Each row was made from one walk, in order. Every step used is in the known rows, and no mark comes twice. Write each row's walk.
Known rows
f > p > e > n:  .15  .01 -.18  .19  .11  .12 -.27  .07 -.24 -.10 -.26 -.06 -.18  .15  .26 -.25  .19 -.06  .27 -.18 -.21 -.11 -.18  .01 -.13
b > e > n > d > f:  .19  .04 -.09  .25  .10  .22 -.19  .01 -.07 -.12 -.21 -.17  .31  .13  .23 -.14  .19  .23  .05 -.29 -.29 -.17  .20  .04 -.44
n > d > f > p:  .00  .14 -.05  .14  .02  .14  .05 -.12  .07 -.01 -.07 -.02  .16  .17  .15 -.19  .21  .11  .14 -.27 -.15 -.14 -.14 -.04 -.18
f > p: -.03  .10 -.13  .14  .04  .07 -.11 -.03 -.14 -.11 -.17  .07 -.13  .20  .22 -.16  .29 -.04  .29 -.23 -.12 -.01 -.16 -.05 -.04
e > b > y:  .11  .16 -.06  .11  .09  .12 -.17  .08 -.03 -.19 -.19 -.04  .05 -.07  .27  .01  .19  .17  .24 -.28  .03  .09  .01 -.06 -.14
h > k > p > n > d:  .11 -.03 -.16  .11 -.13 -.20  .08 -.13 -.11 -.04 -.02 -.23 -.13  .07  .09 -.18  .29 -.15  .12 -.21 -.17 -.01  .19  .05 -.26
d > f > p > e:  .15  .09 -.06  .15  .10  .11 -.13 -.06 -.04  .00 -.12  .07 -.06  .06  .23 -.22  .23 -.04  .30 -.20 -.13 -.16 -.31 -.04 -.14
n > d > f:  .11  .05  .00  .09  .11  .12  .05 -.07  .07 -.11 -.11 -.09  .31  .08  .18 -.13  .13  .17  .10 -.24 -.14 -.06 -.02 -.01 -.32
p > n > d:  .03 -.14 -.13  .07 -.07 -.01 -.08 -.03 -.14 -.02 -.28 -.20  .11  .10  .14 -.13  .10  .06  .12 -.17 -.16 -.06  .02 -.06 -.33
g > u:  .10  .13 -.01  .11  .02 -.01 -.16  .01 -.10 -.31 -.20 -.02  .11  .06  .12 -.05  .23  .09  .10 -.17  .04  .01  .06 -.07 -.25
n > d > f > p > e:  .09  .06 -.06  .12  .03  .11 -.02 -.11  .05  .10 -.13 -.01  .09  .08  .13 -.19  .09  .06  .23 -.19 -.11 -.19 -.27  .00 -.26
h > k > p > d > f:  .24  .12 -.10  .12  .06 -.17  .18 -.08  .06 -.06  .16 -.15  .02  .03  .36 -.13  .30 -.15  .16 -.35 -.22  .03  .04 -.02 -.20
d > f > p > n:  .07  .07 -.10  .19 -.03  .08 -.13 -.08 -.11 -.03 -.12 -.05 -.03  .13  .25 -.30  .37 -.06  .15 -.25 -.21 -.20 -.15 -.15 -.11
b > y > k > p > d > f:  .27  .17 -.22  .11  .13  .00  .21 -.03  .17  .16  .00 -.14  .07  .00  .33 -.12  .32  .01  .06 -.56 -.18  .11  .03 -.04 -.11
e > b > u > y: -.09  .19 -.04  .19  .11  .04 -.32  .04  .01 -.30 -.16  .02  .12 -.02  .21  .00  .22  .27  .15 -.16  .07 -.05 -.17 -.20 -.21
y > k > h:  .09 -.11 -.13  .09  .20 -.04  .11  .07 -.03 -.12 -.13  .07 -.07  .14  .30 -.18  .27 -.10 -.02 -.29 -.24  .19  .07  .18 -.20
h > k:  .06  .01 -.06  .16  .21 -.05 -.04 -.06 -.18 -.22 -.08 -.01 -.14 -.08  .19 -.16  .26 -.06  .27 -.18 -.21  .14  .09  .11 -.19
e > b > u > y > k > h: -.08  .06 -.10  .18  .17 -.05 -.08  .07  .12 -.21 -.08  .10  .04  .01  .27 -.08  .28  .14 -.12 -.24 -.06  .06 -.05  .00 -.24
k > h:  .06 -.06 -.10  .08  .11 -.01  .00  .10 -.05 -.22 -.07  .10 -.01  .20  .34 -.09  .24 -.06  .10 -.21 -.14  .09  .05  .14 -.16
p > d:  .07 -.08 -.14  .05  .07 -.05 -.02  .08 -.07 -.03 -.22 -.10  .12  .10  .37  .00  .06  .01  .24 -.27 -.17  .07 -.13 -.10 -.24
y > k > p:  .20  .05 -.16  .07  .10 -.07  .07 -.03 -.07 -.12 -.13 -.07 -.13  .20  .19 -.17  .36 -.14  .08 -.33 -.14  .16  .01  .01 -.14
h > k > p > n:  .17  .01 -.16  .14 -.04 -.19 -.03 -.09 -.20 -.15 -.01 -.16 -.28  .05  .20 -.22  .42 -.25  .18 -.21 -.19  .03  .16  .02 -.15
n > d > f > p > e > b > u:  .02  .13  .05  .21 -.06  .01 -.17 -.05  .16 -.03 -.09 -.02  .25  .08  .15 -.14  .01  .18  .19 -.04  .04 -.28 -.35 -.24 -.39
g > u > b > y: -.01  .22 -.07  .13  .01  .11 -.27  .00 -.01 -.27 -.24  .03  .11 -.04  .18 -.04  .34  .30  .12 -.14  .17  .10  .15 -.11 -.24
b > u > y > k > p: -.01  .20 -.22  .19  .17 -.05 -.10 -.07  .04 -.10 -.08  .02 -.09  .09  .11 -.16  .44  .06  .05 -.33 -.05  .07 -.05 -.07 -.10
h > k > p:  .16  .12 -.11  .12  .08 -.14  .04 -.08 -.12 -.23  .05 -.04 -.22  .08  .19 -.15  .40 -.19  .24 -.24 -.13  .13  .13  .09 -.12
n > d:  .02 -.03 -.08  .06  .06  .05 -.01 -.03 -.05 -.10 -.22 -.09  .16  .12  .14 -.06  .08  .13  .17 -.20 -.10  .03 -.01  .02 -.29

Write each row's walk
 .01 -.02 -.11  .16  .18 -.09 -.15  .09  .11 -.10 -.14  .11 -.03 -.09  .25 -.08  .16  .10 -.02 -.17 -.02  .00 -.19  .04 -.31 -> p > e > b > u > y > k > h
 .24  .10 -.10  .22  .17  .19 -.21  .02 -.13 -.10 -.15 -.07 -.03  .10  .30 -.32  .25 -.01  .19 -.23 -.25 -.20 -.19 -.02 -.16 -> d > f > p > e > n
 .25  .03 -.12  .10  .09 -.17 -.03 -.07 -.13 -.12  .00 -.03 -.30 -.03  .16 -.15  .28 -.24  .33 -.16 -.10  .07  .00  .12 -.19 -> h > k > p > e
 .32  .05 -.30  .12  .14  .08  .01  .02 -.02  .11 -.21 -.24 -.08  .02  .11 -.20  .18  .05  .05 -.39 -.16  .07  .15  .16 -.22 -> b > y > k > p > e > n > d
 .24  .10 -.19  .11 -.07 -.05 -.05  .01 -.05 -.03 -.18 -.21 -.15  .00  .22 -.13  .37 -.05  .03 -.38 -.03  .08  .11 -.11 -.13 -> e > b > y > k > p > n
 .13  .03 -.12  .11  .15  .03  .07  .12  .07 -.11 -.11  .04 -.04 -.03  .33 -.07  .25  .05 -.03 -.36 -.09  .20  .13  .14 -.16 -> e > b > y > k > h
 .09 -.03 -.18  .15  .03  .12 -.16  .02 -.15  .01 -.28 -.14 -.03  .17  .17 -.21  .06  .03  .20 -.18 -.20 -.14 -.14  .05 -.24 -> f > p > e > n > d
 .08  .05 -.29  .05  .02 -.05  .05  .00  .09  .10 -.19 -.11 -.03  .10  .38 -.06  .32  .05  .10 -.37 -.05  .25  .02 -.11 -.19 -> u > b > y > k > p > d
 .16  .02 -.18  .02 -.06 -.14  .05  .05 -.01 -.04 -.09 -.13  .04  .26  .37  .01  .19 -.12  .21 -.32 -.09  .07 -.09 -.13 -.15 -> k > p > d
 .21 -.06 -.13  .08  .17  .00  .00  .14  .06  .00 -.17  .05 -.11 -.13  .30 -.07  .13  .01  .06 -.28 -.05  .14  .00  .17 -.23 -> p > e > b > y > k > h
-.10  .10 -.18  .21  .29  .04 -.17 -.05 -.03 -.09 -.21  .05 -.01 -.06  .10 -.17  .31  .19  .08 -.28 -.13  .07 -.09 -.05 -.18 -> b > u > y > k
 .20  .05 -.09  .15 -.07 -.12  .13 -.19  .00 -.05  .09 -.25  .02  .02  .13 -.25  .35 -.10  .04 -.24 -.21 -.10  .18  .03 -.29 -> h > k > p > n > d > f
 .33 -.01 -.08  .04  .01 -.13 -.03  .04 -.03 -.11 -.21 -.12 -.13  .08  .23 -.08  .18 -.15  .12 -.22  .00  .08 -.18 -.06 -.28 -> y > k > p > e > b
-.08 -.05 -.17  .12 -.16  .01 -.07 -.08 -.13  .08 -.24 -.12 -.03  .19  .12 -.19  .18 -.01  .16 -.20 -.16 -.14 -.10 -.09 -.19 -> f > p > n > d
 .15  .09 -.10  .13  .18  .10 -.05  .04 -.02 -.11 -.25 -.07 -.02 -.13  .22 -.07  .21  .14  .11 -.35 -.06  .18  .03 -.01 -.17 -> e > b > y > k
 .05  .18 -.05  .17  .10  .14 -.06 -.08 -.02 -.11 -.06  .06  .02  .16  .25 -.23  .34  .02  .20 -.27 -.16 -.10 -.17 -.08 -.07 -> d > f > p
 .29 -.03 -.06  .14  .18  .16 -.11  .03 -.04 -.10 -.20 -.23  .26  .03  .23 -.22  .03  .15  .08 -.20 -.22 -.16 -.04  .06 -.40 -> p > e > n > d > f
-.13  .15 -.13  .20  .20  .07 -.29 -.02 -.04 -.19 -.15  .08  .05  .00  .15 -.08  .29  .22  .20 -.21 -.03 -.02 -.11 -.10 -.14 -> b > u > y
 .12 -.05 -.05  .11 -.02  .06 -.02 -.07 -.02 -.03 -.17 -.21  .25  .06  .18 -.20  .16  .11  .04 -.22 -.19 -.16  .01 -.08 -.35 -> p > n > d > f
 .16  .01 -.06  .09  .12  .02  .03  .03  .04 -.04 -.10 -.12  .26  .06  .41 -.07  .11  .06  .17 -.32 -.20 -.03 -.14 -.13 -.26 -> p > d > f
 .23  .20 -.14  .09  .06  .01  .02  .02  .04 -.11 -.12 -.10 -.10  .02  .22 -.06  .35  .01  .08 -.40  .01  .18  .08 -.04 -.10 -> e > b > y > k > p
 .12  .28 -.16  .10  .03 -.05  .00 -.10  .03 -.19 -.13 -.05 -.08  .02  .01 -.08  .48  .04 -.10 -.40  .05  .06  .08  .01 -.12 -> g > u > y > k > p
 .31  .20 -.13  .09  .04 -.02  .18  .02  .22  .06 -.01 -.21  .15 -.02  .39 -.04  .25  .04  .00 -.51 -.07  .08 -.02 -.15 -.18 -> e > b > y > k > p > d > f
 .05  .00 -.27  .07 -.12  .00  .00 -.11  .03  .11 -.26 -.20 -.03  .09  .15 -.19  .37  .11 -.02 -.27 -.04  .12  .16 -.06 -.28 -> u > b > y > k > p > n > d
 .10  .17 -.23  .07  .15  .01  .02 -.08 -.02 -.08 -.13 -.03 -.18  .06  .13 -.12  .46 -.02  .04 -.45 -.10  .12 -.03  .06 -.04 -> u > y > k > p
 .23  .10 -.15  .03  .06 -.05 -.08 -.01  .02 -.08 -.20 -.09 -.19 -.06  .16 -.03  .28 -.03  .08 -.33  .04  .03 -.22 -.01 -.19 -> u > y > k > p > e > b
 .08  .11 -.23  .16  .17 -.09 -.17 -.06  .02  .01 -.13  .03 -.17 -.01  .08 -.15  .32  .01  .14 -.26 -.02  .02 -.19 -.04 -.18 -> b > u > y > k > p > e
 .18  .10 -.02  .20  .01 -.26 -.19 -.01 -.03 -.24  .04 -.04 -.14 -.02  .20 -.09  .20 -.12  .28 -.01  .05 -.01 -.08 -.12 -.32 -> h > k > p > e > b > u
 .04  .23 -.13  .17  .07 -.08 -.13 -.03  .09 -.21 -.08 -.04 -.02  .07  .17 -.07  .37  .10 -.01 -.29  .05  .05 -.11 -.18 -.18 -> e > b > u > y > k > p
 .23  .01 -.11  .10  .19  .06 -.12  .06 -.04  .01 -.31 -.06 -.10 -.22  .19 -.07  .10  .10  .21 -.28 -.03  .13 -.10  .02 -.25 -> p > e > b > y > k
 .20  .29 -.14  .10  .01 -.08  .15 -.09  .21 -.02 -.02 -.16  .17 -.03  .18 -.06  .39  .08 -.18 -.51 -.03 -.04 -.02 -.10 -.21 -> g > u > y > k > p > d > f
 .01  .07  .02  .19  .05 -.04 -.28  .08 -.04 -.33 -.16 -.01  .18  .11  .27 -.04  .12  .15  .19 -.05  .04 -.01 -.13 -.25 -.31 -> e > b > u
